Every row comes from one small tree of marks. Brackets hold a mark, then the marks that hang from it, in the order of their numbers. Every link used is in the known rows. Which tree was each row made from?
Known rows:
{Q978 Q338 Q889}: [ 10.5   3.4  -9.6   9.0 -12.3 -22.6   0.8  -2.4  -4.3   2.0 -29.2   8.0
   0.5   5.4   6.2  -6.2 -19.4  29.0   0.2 -15.2   2.7  -7.8 -24.9  11.2
  -1.8  13.4  24.2 -37.3]
{Q574 Q889}: [ -5.5   9.2 -16.7  31.6 -17.3 -28.9   0.0   6.5   7.4  15.7 -35.8   3.3
  -2.2  21.1 -10.6 -22.5 -33.6  28.9   2.7 -11.9   9.8 -13.0  -9.5  31.2
   2.2  25.6  18.0 -20.5]
{Q338 {Q574 Q411 {Q889 Q314}}}: [ -4.7   4.0 -22.7  22.8   5.4 -43.5 -11.9   7.2  14.2  -0.4  -0.8   5.3
   0.7  18.8 -14.9  -5.0 -29.3  29.0   3.7 -12.1  -8.1 -11.7   6.8  24.3
  22.0   7.8  28.2  -9.0]
{Q978 {Q889 {Q574 Q338 Q411}}}: [  3.8  -3.6 -16.5  28.9 -11.0 -16.3   0.4   0.5   7.1  -2.5 -17.1   6.6
  -3.1  -0.3 -27.3  -0.5 -32.6  34.9  -2.4  -5.0 -29.0  -2.2  -9.4 -28.2
  10.3 -13.0  11.9 -14.0]
{Q314 {Q889 {Q574 Q338} Q978}}: [-17.6   7.8 -14.8  18.0 -25.9 -28.9  19.0  -3.0  -1.5   2.5 -32.2 -16.3
  -4.2 -17.5 -11.6 -14.3 -22.7  28.5   3.4   1.6 -29.7   3.2  -6.4 -20.8
   5.8  15.7   7.9 -28.2]
{Q338 Q574 Q978}: [  9.2  24.1 -29.6  48.7 -17.5 -22.9   6.6   1.6  10.3   9.4  -0.7   8.8
  -2.2   3.4  -1.1 -13.2 -28.7  28.3  -5.6  -5.9   4.2  -7.6   2.0  18.7
   1.3   6.3  26.3 -32.4]
{Q574 {Q338 {Q978 Q314}} Q411}: [ 21.5   7.6 -17.0  40.9 -17.4 -21.2  -7.6  -1.5  10.5   7.8 -10.1  20.3
   4.2   8.8  11.3   9.0 -26.1  38.4  -5.0  -5.9 -28.8   4.7   1.7 -15.3
  -2.5 -10.9   9.7 -46.3]
{Q978 {Q314 Q889}}: [  2.8   8.0  -9.0  32.4 -12.6 -17.9  12.5   5.8   2.3  18.8 -28.5 -12.4
   8.2   4.2  19.0  -7.1 -28.1  20.8   1.2 -11.5  -5.3  -5.3  -5.4  -9.3
  -9.3  19.4  22.9 -37.6]
{Q338 Q574 {Q978 Q314 Q889}}: [ 24.1  20.9 -28.3  35.4 -12.5 -21.1  15.5  -0.5  -8.9  10.4   6.3   4.2
   8.6   9.8  15.8   3.6 -19.4  29.6  -1.4 -16.6  16.8  -1.0   2.5 -18.9
   0.8  -1.5  31.9 -41.3]
{Q574 {Q338 {Q978 Q889}}}: [ 19.9  10.7 -17.0  40.0 -26.7 -26.9   1.8   4.0  -0.1   4.4 -29.5   9.2
  -3.1   7.6  -5.9  -9.5 -19.4  35.1  -3.5 -13.3  -8.7  -3.2   2.2 -19.0
  -6.6  -2.0  12.0 -46.3]
{Q978 Q314 {Q338 Q574}}: [  8.6   9.7 -21.3  10.1 -13.6 -16.7   5.1  -8.3  -6.0   1.9  -9.8   8.1
  11.4   0.0  26.8  -4.2 -10.8  33.9   1.5 -13.7   5.7   3.5 -17.6  15.2
   8.2   9.3  38.6 -26.4]
{Q314 {Q889 {Q574 Q338 Q411}}}: [ -3.2  -2.0 -11.5  46.0  -9.2 -15.8   5.5   2.7  14.8  -3.1 -23.7  -9.2
  -2.7 -10.8 -20.7  -7.4 -35.9  29.2  -3.8  -1.6 -44.7  -3.3  -5.2 -15.6
  -3.7  -0.4   7.5 -13.7]
{Q314 {Q978 Q338 Q889}}: [  1.1   9.5 -15.5 -19.7 -11.3 -25.5   9.2  -3.5  -7.2   3.0 -45.4  12.9
   8.3  -1.6  12.1   3.1 -15.3  29.7   0.7 -14.7   9.9   0.0 -26.1   6.8
   6.8  11.4  21.1 -49.0]
{Q574 Q338 Q411}: [  0.5  -1.6 -10.3  31.3 -17.3 -25.4 -17.1   3.1  18.8   6.3 -29.8  18.2
  -3.2   3.9 -11.8  -4.1 -36.6  37.9  -3.6  -0.3 -35.3  -6.1  -4.6  -0.8
  -1.0  -5.6  14.9 -21.3]
{Q889 Q314 Q574}: [-12.3   5.1 -19.8  16.3 -18.4 -29.8   5.6   7.4  25.1   4.1  -7.4   0.8
   3.0   1.6  -6.9 -11.4 -23.7  18.8   2.0  -5.3   1.4  -5.4 -10.1  -0.8
  40.3  14.0  11.8 -29.3]
{Q314 Q889 {Q978 {Q338 Q574}}}: [ -4.5  14.6 -18.8   2.2  -6.0 -21.9  16.3  -6.8  -7.1  -3.4 -41.0  -5.1
   9.6 -16.4  17.4  -1.7 -14.6  26.0  -0.9 -10.5  -2.4   0.8 -14.3  22.9
  -6.4  16.9  32.0 -32.0]
{Q338 Q978}: [  8.4  20.4 -17.8  46.2 -21.8 -22.9   1.5   5.4  17.3  15.1 -14.7  12.1
  -2.6   8.9   1.0 -11.2 -31.9  26.5  -6.6  -5.4  -0.4 -10.0  -5.5  17.7
   2.7  13.6  11.0 -48.2]
{Q889 {Q574 Q338} Q978}: [-19.1   9.1 -21.7   6.0 -34.0 -29.3   9.2  -5.3   3.9   3.0 -24.0   3.3
  -2.2 -11.7 -12.9 -16.2 -22.7  34.3   2.9   3.6 -18.4   4.5 -13.1 -14.6
  24.2   8.8   8.6 -26.4]
{Q338 {Q574 Q411} {Q978 Q314 Q889}}: [ 25.7  16.5 -26.4  37.3   5.1 -21.5   6.1  -2.2  -3.3   8.0  20.8   9.5
   5.2  13.2   4.9  18.0 -26.9  33.1  -2.9 -13.0  -3.8  -1.6   4.4 -19.3
  -1.4 -14.1  30.7 -34.6]
{Q338 {Q574 Q411} {Q978 Q889}}: [ 17.7  16.9 -25.8  45.3   3.6 -24.4   1.4   1.1   4.2   3.8  15.8  11.1
  -4.6   9.0 -13.0   8.6 -33.5  30.3  -4.1  -7.5  -9.9 -10.4   4.5  -0.2
  -2.5  -9.9  27.6 -30.1]
{Q889 {Q314 Q978} Q574}: [-16.6  12.3 -22.6 -13.6 -17.0 -31.0  12.5   7.5  22.6   5.8 -24.1   6.8
  11.2  -5.5   0.7  -3.0 -22.3  20.5   0.1  -4.8   9.3   0.2 -14.2  -4.2
  48.7  13.9   8.8 -38.7]

Write each row's tree:
[ -9.3   2.4 -17.2  19.8  -2.8 -28.5  -3.8   6.9  32.5   0.9   6.5   7.6
   0.2   2.9 -13.6   2.2 -33.1  23.4  -0.1  -2.5 -16.5  -5.6  -8.6  -0.1
  40.2   4.1  10.9 -23.8] | {Q889 Q314 {Q574 Q411}}
[ -5.3  16.0 -23.9 -10.2 -14.9 -23.1   7.4  -6.0  -0.4  -0.8 -32.5  14.3
  11.4 -10.3  13.2  -3.5 -15.7  31.5  -1.5  -6.5   8.7   1.5 -20.7  29.9
  10.3  11.5  33.2 -30.8] | {Q314 {Q978 {Q338 Q574}}}
[ 18.2   2.2 -18.9   8.7   7.4 -19.6   0.5  -9.5 -12.5  -3.9   4.5  10.4
   7.0   5.3  15.9  15.1 -16.1  34.8   1.6 -17.5  -8.0   0.4 -15.4  -4.7
   0.1  -7.8  40.4 -22.8] | {Q978 Q314 {Q338 {Q574 Q411}} Q889}
[ -6.3  -5.6 -17.0  21.7 -14.7 -31.2  -8.2   5.1  27.2  -7.5  -7.4  10.2
  -0.1  -2.0 -14.9  -2.3 -25.2  30.9   0.9  -2.6 -32.8  -0.2  -3.6 -17.0
  35.3  -6.2   7.3 -18.9] | {Q889 Q314 {Q574 Q338 Q411}}
[ -2.6  13.6 -14.8 -18.5 -17.5 -31.0   3.6 -13.5  -8.6  10.7 -18.4   8.3
   7.4   0.1  29.9   2.1 -12.6  34.0   6.7  -6.9  -2.7   9.3 -26.0   9.9
  13.4  21.1  22.5 -50.3] | {Q889 {Q978 Q314 Q338}}
[  2.6  -7.1 -13.6  14.0  -9.2 -33.9  -4.1   5.8  16.4  -8.7  -8.5   6.0
  -1.0   2.8 -20.8   5.3 -19.7  30.8   1.1  -8.4 -27.1  -0.7  -1.2 -37.0
  29.3 -12.5   9.4 -21.4] | {Q978 {Q889 Q314 {Q574 Q338 Q411}}}
[ -4.3   4.0 -19.2   8.9 -13.7 -32.8   9.2   8.7  12.9   1.1  -7.2  -4.0
   1.9   6.0 -13.3  -7.7 -19.8  19.0   3.3 -12.5   7.8  -7.8  -9.1 -22.0
  36.9   8.6  15.4 -32.5] | {Q978 {Q889 Q314 Q574}}
[  6.3   3.8 -18.7  11.4 -13.7 -14.0  12.3  -5.1  -0.3  -5.4 -17.6   0.7
   1.2  -3.4  -4.6  -8.2 -17.2  26.9   2.5 -12.4   3.4  -2.8 -29.2   3.5
  15.9  12.5  18.4 -29.8] | {Q978 Q338 {Q889 Q574}}
[  7.2  -5.1 -15.5   0.1   4.7 -28.1  -3.5  -2.1  14.0 -15.5   4.1   5.0
   1.3   2.4  -7.1  12.7 -15.6  25.5   4.7 -10.9 -15.2  -1.4 -20.2  -2.7
  34.6   1.1  13.5 -32.8] | {Q978 Q338 {Q889 Q314 {Q574 Q411}}}
[ 12.6   9.8 -23.0  32.1   0.4 -30.3   3.0   4.9  22.0  -3.0  20.8   6.2
  -1.7   8.3 -15.6  11.0 -25.3  23.8  -0.1  -8.5 -12.2  -3.0  -0.7 -18.2
  32.5  -5.5   5.9 -44.3] | {Q338 {Q978 {Q889 Q314 {Q574 Q411}}}}
[ 14.6   4.9 -23.5  16.5   3.7 -22.9  -2.3 -10.4  -9.7  -2.6  -3.7   8.5
   6.7  15.1   9.3   2.1 -18.5  38.2   5.7 -14.7  -4.7   0.6 -12.9  32.1
   2.0   7.1  33.0 -13.0] | {Q978 Q314 {Q338 {Q574 Q411 Q889}}}
[ 23.2   9.7 -12.0  48.8 -24.9 -22.3  10.8   2.1  -1.9   8.7 -32.2  -8.1
   5.3   1.3  19.6  -5.9 -16.0  29.5  -2.8 -11.4 -19.8   3.7   8.8 -22.1
 -16.2   7.6  11.3 -53.4] | {Q574 {Q338 {Q978 {Q314 Q889}}}}
[ 11.8   8.5 -24.5  51.5 -19.4 -15.9  -0.6  -0.4  22.2  -2.4  -3.4  14.6
  -3.1  -3.4 -19.2  -5.1 -31.5  37.3  -5.5  -0.6 -32.7   1.9  -2.7  -5.8
  10.8  -9.1  -1.7 -30.5] | {Q889 {Q574 {Q338 Q978} Q411}}
[ 24.5  16.9 -18.1  31.1 -15.5 -21.3  10.6   2.6  -3.5  17.0  -8.1   5.3
   8.5  15.9  16.2   3.9 -22.4  27.2  -1.0 -15.5  12.9  -0.8  -5.0 -20.2
   0.0   6.1  18.8 -56.7] | {Q338 {Q978 Q314 Q889}}
[  1.0   5.6 -22.8   7.8  -9.7 -43.4  -5.3  -1.1   1.5  -9.5 -17.8   2.2
   1.5  12.7   4.5 -16.3  -6.3  28.7   7.4 -18.8   9.2  -4.6  -7.1  40.9
  22.0  22.7  31.5 -18.6] | {Q978 {Q338 {Q574 {Q889 Q314}}}}
[ 31.0   6.6 -15.5  35.0  -9.2 -23.6  -4.9   0.4  -2.4   5.2  -7.7  14.8
   3.4  13.1   5.1  13.7 -23.2  38.6  -3.0 -13.3 -24.1   5.0   3.4 -36.8
  -5.2 -14.2  12.1 -48.3] | {Q574 {Q338 {Q978 Q314 Q889}} Q411}
[ -8.0  18.3 -30.4   0.9 -16.6 -38.0  12.2  -6.4 -18.8  14.6  -8.4  -3.0
   4.8  13.7  11.3  -8.0 -22.4  33.8   8.7  -9.7  12.8   1.6  -3.5   8.1
  12.1  20.6  33.6 -20.3] | {Q338 {Q574 {Q889 {Q978 Q314}}}}
[ 14.6   8.2 -16.4  49.4 -18.1 -25.3 -12.0   2.5  18.0   5.2 -16.2  21.5
  -5.9   4.5  -8.4  -0.8 -33.5  38.7  -7.7  -1.2 -36.6  -3.1   1.2   2.7
  -3.5  -8.0   6.7 -39.9] | {Q574 {Q338 Q978} Q411}
[  1.1  -5.9 -12.0  20.7 -11.1 -45.5 -21.7   8.2  15.8  -1.6 -28.9  10.1
  -1.9  19.4 -14.9  -8.8 -24.5  35.2   4.3 -10.5 -26.5  -4.4   6.0   7.0
  13.2   6.4  10.5 -18.8] | {Q574 Q338 Q411 {Q889 Q314}}
[-11.3   7.4 -16.9   4.9 -29.9 -45.1  -2.9  -1.5  -8.3   8.2 -45.4   2.9
  -5.0  10.9 -11.0 -19.9 -24.1  40.2   7.6  -5.7 -10.4   0.4  -5.4   9.6
   5.8  21.1  11.4 -24.4] | {Q574 Q338 {Q889 Q978}}
[ 18.5  15.3 -20.6  56.5   6.3 -17.7  12.3  -1.7   2.9   8.8  10.9  -5.9
   7.2   2.2  12.4  11.0 -30.0  26.5  -4.7  -7.3 -19.6  -3.0   9.1  -3.0
 -13.1  -2.1  27.4 -37.8] | {Q338 {Q574 Q411} {Q978 {Q314 Q889}}}
[-10.7  11.6 -23.8  -0.1  -5.0 -22.7  10.7  -8.4   7.2  13.8  11.9   5.0
   5.4   0.0   1.3  13.0 -33.9  31.8   4.0   3.1 -16.7   6.8 -17.5 -15.4
  31.1   4.7  13.3 -29.6] | {Q889 {Q574 Q411} {Q978 Q314}}
[ -2.9  14.9 -28.7  -8.0 -12.7 -28.9   8.3  -7.6 -11.2  -2.4 -42.2   9.4
  10.0   3.6   4.5 -10.7 -13.6  34.9   4.8 -14.7  15.5  -0.9 -18.5  44.7
   8.5  20.8  29.5 -22.9] | {Q314 {Q978 {Q338 {Q574 Q889}}}}
[ -7.8   9.5 -12.1 -25.7 -14.1 -39.3  -1.9   1.9  13.3  -0.5 -38.3  16.2
  11.4  -4.2  22.4   3.1  -9.0  26.1   2.7 -10.9   4.4   3.5 -19.2  21.0
  31.4  19.3  18.0 -54.5] | {Q889 {Q314 {Q978 Q338}}}
[ -3.8   9.7  -8.1  -1.2  -9.5 -22.8  12.8  -2.8   0.4   2.3 -55.4  -1.5
   7.9 -12.1  18.7  -3.2 -19.2  24.8  -0.7 -10.2  -9.2   0.0 -20.4  22.8
  -5.7  24.3  17.7 -48.3] | {Q314 Q889 {Q978 Q338}}
[ -6.0   4.3 -11.0  46.4   0.2 -13.9  12.5   3.2  20.0   7.4 -10.2 -11.5
  -3.0  -5.9 -17.3  -4.1 -43.1  21.0  -2.6  -1.2 -29.9  -8.9 -10.5   2.1
   2.0  10.4  10.3 -16.9] | {Q314 {Q889 {Q574 Q411}}}
[  9.1   0.6 -15.7  14.2   2.2 -13.6   3.7  -6.1   8.1  -7.3  -3.1   7.5
  -1.4  -1.2 -11.6   5.2 -25.9  30.6   1.2  -8.2 -16.2  -2.0 -28.0   5.0
  14.2   1.4  14.6 -24.7] | {Q978 Q338 {Q889 {Q574 Q411}}}
[ 10.9   0.8 -11.4  24.9   2.8  -6.3  15.2  -8.4   4.5  -1.2  -7.5  -9.6
   6.7  -7.0  14.4   6.3 -22.4  26.9   2.5  -8.5 -26.9   3.9 -22.4   1.6
   3.2   9.6  15.0 -29.8] | {Q978 {Q314 {Q889 {Q574 Q411}}} Q338}
[-16.3   8.1 -14.5  -4.4   0.4 -57.2 -10.1   1.9  10.7   8.2  -8.3   6.6
  -5.7  20.1 -13.3   2.3 -30.6  28.8   8.6  -4.1 -16.4  -3.8  -2.1  17.2
  27.8  21.2  14.0 -32.5] | {Q574 Q411 {Q889 Q314 Q978}}
[  6.0   6.2 -22.6  14.8 -14.8 -12.0  19.7   1.3  -1.5  11.2  -8.5  -3.2
   9.2   7.1   1.8  -2.4 -25.1  26.6   1.9 -13.6  12.9  -1.0 -17.9 -31.1
  19.7   5.8  19.3 -30.5] | {Q978 Q314 {Q889 Q574}}
[  2.1   4.7 -14.2  38.5   0.4  -8.6  16.6   0.0  11.4   9.1  -3.2 -11.6
   5.0  -1.2   3.6   5.4 -36.4  23.5  -0.7  -5.4 -23.1  -2.3 -11.2 -16.2
   4.7   7.5  14.5 -22.9] | {Q978 {Q314 {Q889 {Q574 Q411}}}}
[ -3.3  -0.2 -20.5  34.0 -17.0 -13.3  -3.7   1.3  21.0  -1.6 -16.3  12.3
  -2.7  -3.7 -20.9  -6.1 -34.7  35.6  -3.7   1.3 -34.0  -2.5 -10.5  -8.1
  15.3  -7.5   6.3 -11.3] | {Q889 {Q574 Q338 Q411}}
[  5.3   7.0 -23.1  23.3   1.3 -25.8  -7.7  -8.7   1.2  -7.6  -9.8  10.4
  -2.5  12.6  -9.1  -7.6 -26.5  36.4   3.1 -11.1  -9.2  -7.0 -13.7  49.7
  -1.2   9.3  30.6  -6.9] | {Q978 {Q338 {Q574 Q411 Q889}}}
[  2.8   7.8 -18.9  22.4   1.1 -21.0  -8.7  -6.9   9.5  -5.1  -2.7  15.3
  -2.8  -2.7   0.2   0.2 -27.3  33.3  -2.8  -4.8 -19.4  -6.1 -15.9  33.0
   1.5  -0.1  34.0 -14.0] | {Q978 {Q338 {Q574 Q411}}}
[-12.1   9.8  -8.8 -24.1 -17.1 -51.5  -5.2  -5.4   6.5  -1.5 -15.0   7.6
  -0.2  -2.1  17.5  -1.8  -8.6  26.6   7.9  -5.5  -6.6   1.8 -18.8  17.3
  31.2  25.2  20.6 -52.5] | {Q889 Q314 {Q978 Q338}}
[ 15.1  13.5 -23.3  46.5  -1.0 -14.2   9.4   0.0  13.9   4.2  14.0   6.9
  -4.5   6.3 -21.6   6.6 -37.9  28.2  -3.3  -5.5 -12.9  -4.3  -9.2  -9.8
  13.3  -5.2   7.2 -37.2] | {Q338 {Q978 {Q889 {Q574 Q411}}}}
[ 11.0  14.4 -27.3  41.8   1.8 -43.7  -7.6   5.7  16.7  -1.4  14.1   9.0
  -2.6  19.6 -11.6  -1.5 -25.5  28.8   1.6 -10.4  -5.0  -6.5  14.6  28.7
  17.4   5.9  20.1 -26.7] | {Q338 {Q574 Q411 {Q889 Q314}} Q978}
[-11.9  12.9 -21.0 -18.6 -12.9 -50.7  -2.8  -8.7  -0.3  -8.1  -2.9   6.0
   1.6  -6.3  15.3  -2.2  -5.3  28.2   7.9  -4.7  -4.1   5.2 -10.3  19.1
  30.4  17.8  33.0 -36.8] | {Q889 Q314 {Q978 {Q338 Q574}}}
[ -6.2   6.8 -23.7  20.9 -11.1 -43.7  -1.4   8.2   7.1   3.0 -14.3  -1.8
   1.8  17.5  -7.4 -20.3 -20.1  25.9   5.6 -14.1  13.4 -11.8   5.5  23.5
  21.7  20.7  29.8 -13.5] | {Q338 {Q574 {Q889 Q314}}}
[ 10.1   5.6 -21.3  38.7 -16.1 -31.4  -7.2   3.8  29.0  -7.8   7.5  13.2
  -0.8  -0.8 -13.1   1.4 -19.8  31.9  -2.6  -1.1 -32.4   4.3   5.6 -13.1
  32.1  -8.0  -2.5 -40.3] | {Q889 Q314 {Q574 {Q338 Q978} Q411}}
[  5.3  -2.0 -13.2  37.9  -8.6 -10.8  11.1  -0.4   6.3   2.1 -18.0  -8.8
   5.4  -6.6  -1.4   1.4 -27.0  31.4  -1.5  -6.3 -38.6   4.0  -4.9 -31.8
   0.4  -2.8   9.0 -19.9] | {Q978 {Q314 {Q889 {Q574 Q338 Q411}}}}
[ -2.0   7.5 -25.2  37.7   0.2 -26.1  -4.9   2.5   5.6   6.2  -8.3   6.5
  -4.3  17.1 -21.2  -9.2 -41.0  32.6   1.1  -8.8  -7.9 -11.1  -3.0  33.2
   0.8   7.5  30.6  -0.3] | {Q338 {Q574 Q411 Q889}}
[ 11.1   8.3 -25.1  12.4 -11.0 -24.0   5.6  -8.5 -14.9  -0.5 -19.2   2.6
   9.8  13.0  17.7 -13.4  -9.8  35.0   6.5 -18.1  14.4   2.8 -15.3  31.2
   4.4  19.9  36.4 -17.3] | {Q978 Q314 {Q338 {Q574 Q889}}}
[ 15.5  21.2 -28.0  42.6 -12.3 -25.5  12.5   1.6  -1.2   6.5   1.4   3.6
  -1.9   6.7  -4.2  -4.9 -23.8  27.9  -4.1 -12.1   9.8  -8.3   2.2  -3.0
  -0.7   1.3  28.2 -33.8] | {Q338 Q574 {Q978 Q889}}
[ 18.0   0.4 -17.7   6.2   3.2  -8.7   6.6 -10.2  -0.7  -3.0   2.4   6.5
   8.0   4.2   8.2  14.6 -18.3  31.8   3.1 -11.3 -12.6   4.7 -27.1 -12.2
  17.0  -1.2  19.0 -30.0] | {Q978 Q314 Q338 {Q889 {Q574 Q411}}}
[ 10.4  22.8 -32.6  52.0 -16.8 -27.9   7.4   1.8   2.1   7.9 -10.9   3.1
  -1.6  16.1 -10.9 -19.5 -27.9  30.5   0.1 -10.8  10.9 -10.6   4.4  35.8
  -1.0  16.6  24.3 -22.2] | {Q338 {Q574 Q889} Q978}
[ -6.2   3.4 -12.4 -18.0   0.1 -56.0 -14.5  -6.5   4.6  -6.3 -11.2   8.9
  -5.5  14.9   0.0   3.5 -15.7  33.6  11.4  -7.6 -18.9   2.0 -14.9  34.7
  26.2  24.7  15.4 -38.6] | {Q574 Q411 {Q889 Q314 {Q978 Q338}}}
[-15.0   9.3 -18.4 -20.8 -18.2 -42.2   6.9  -9.0   8.8  -6.9  -2.6   1.8
   1.4  -7.8   4.0  -3.2  -6.2  25.2   9.3  -4.4  -6.3   8.5 -24.0  10.6
  48.1  23.5  13.9 -43.6] | {Q889 Q314 Q574 {Q978 Q338}}
[  1.4  -3.4 -15.1  34.3 -12.5 -30.2 -14.7   4.3   7.0   4.9 -36.3  12.1
  -5.6  18.4 -21.1 -12.4 -35.7  39.6   0.9  -8.7 -27.4  -7.3  -2.3  14.6
  -4.9   4.5  10.5 -10.5] | {Q574 Q338 Q411 Q889}
[ -0.1  12.1 -22.2  -9.8   0.2 -30.6  -1.9 -18.3  -8.1   0.5   9.4  12.5
   3.7  -3.5  20.7  17.0 -16.7  38.4   5.8  -5.0 -19.9   9.8 -16.5  10.4
  12.4   3.1  37.0 -28.7] | {Q889 {Q978 Q314 {Q338 {Q574 Q411}}}}
[  3.4   4.9 -20.6 -12.8   4.5 -14.3  10.0  -9.1   2.1  -7.7 -20.4  12.4
   7.7  -9.5  -5.5  14.5 -22.4  33.0  -0.1  -6.4  -9.2   4.5 -32.4  -0.8
  21.9  -1.0  12.5 -34.3] | {Q314 {Q978 Q338 {Q889 {Q574 Q411}}}}
[ 11.6   3.9 -18.0  15.6   7.9 -22.5  -2.9  -7.1  -2.9  -9.3  -1.0  11.6
  -2.2   0.3  -5.1   8.4 -23.4  32.9  -0.4 -12.3 -13.0  -5.5 -16.1  12.9
  -2.2  -4.7  38.4 -16.2] | {Q978 {Q338 {Q574 Q411}} Q889}
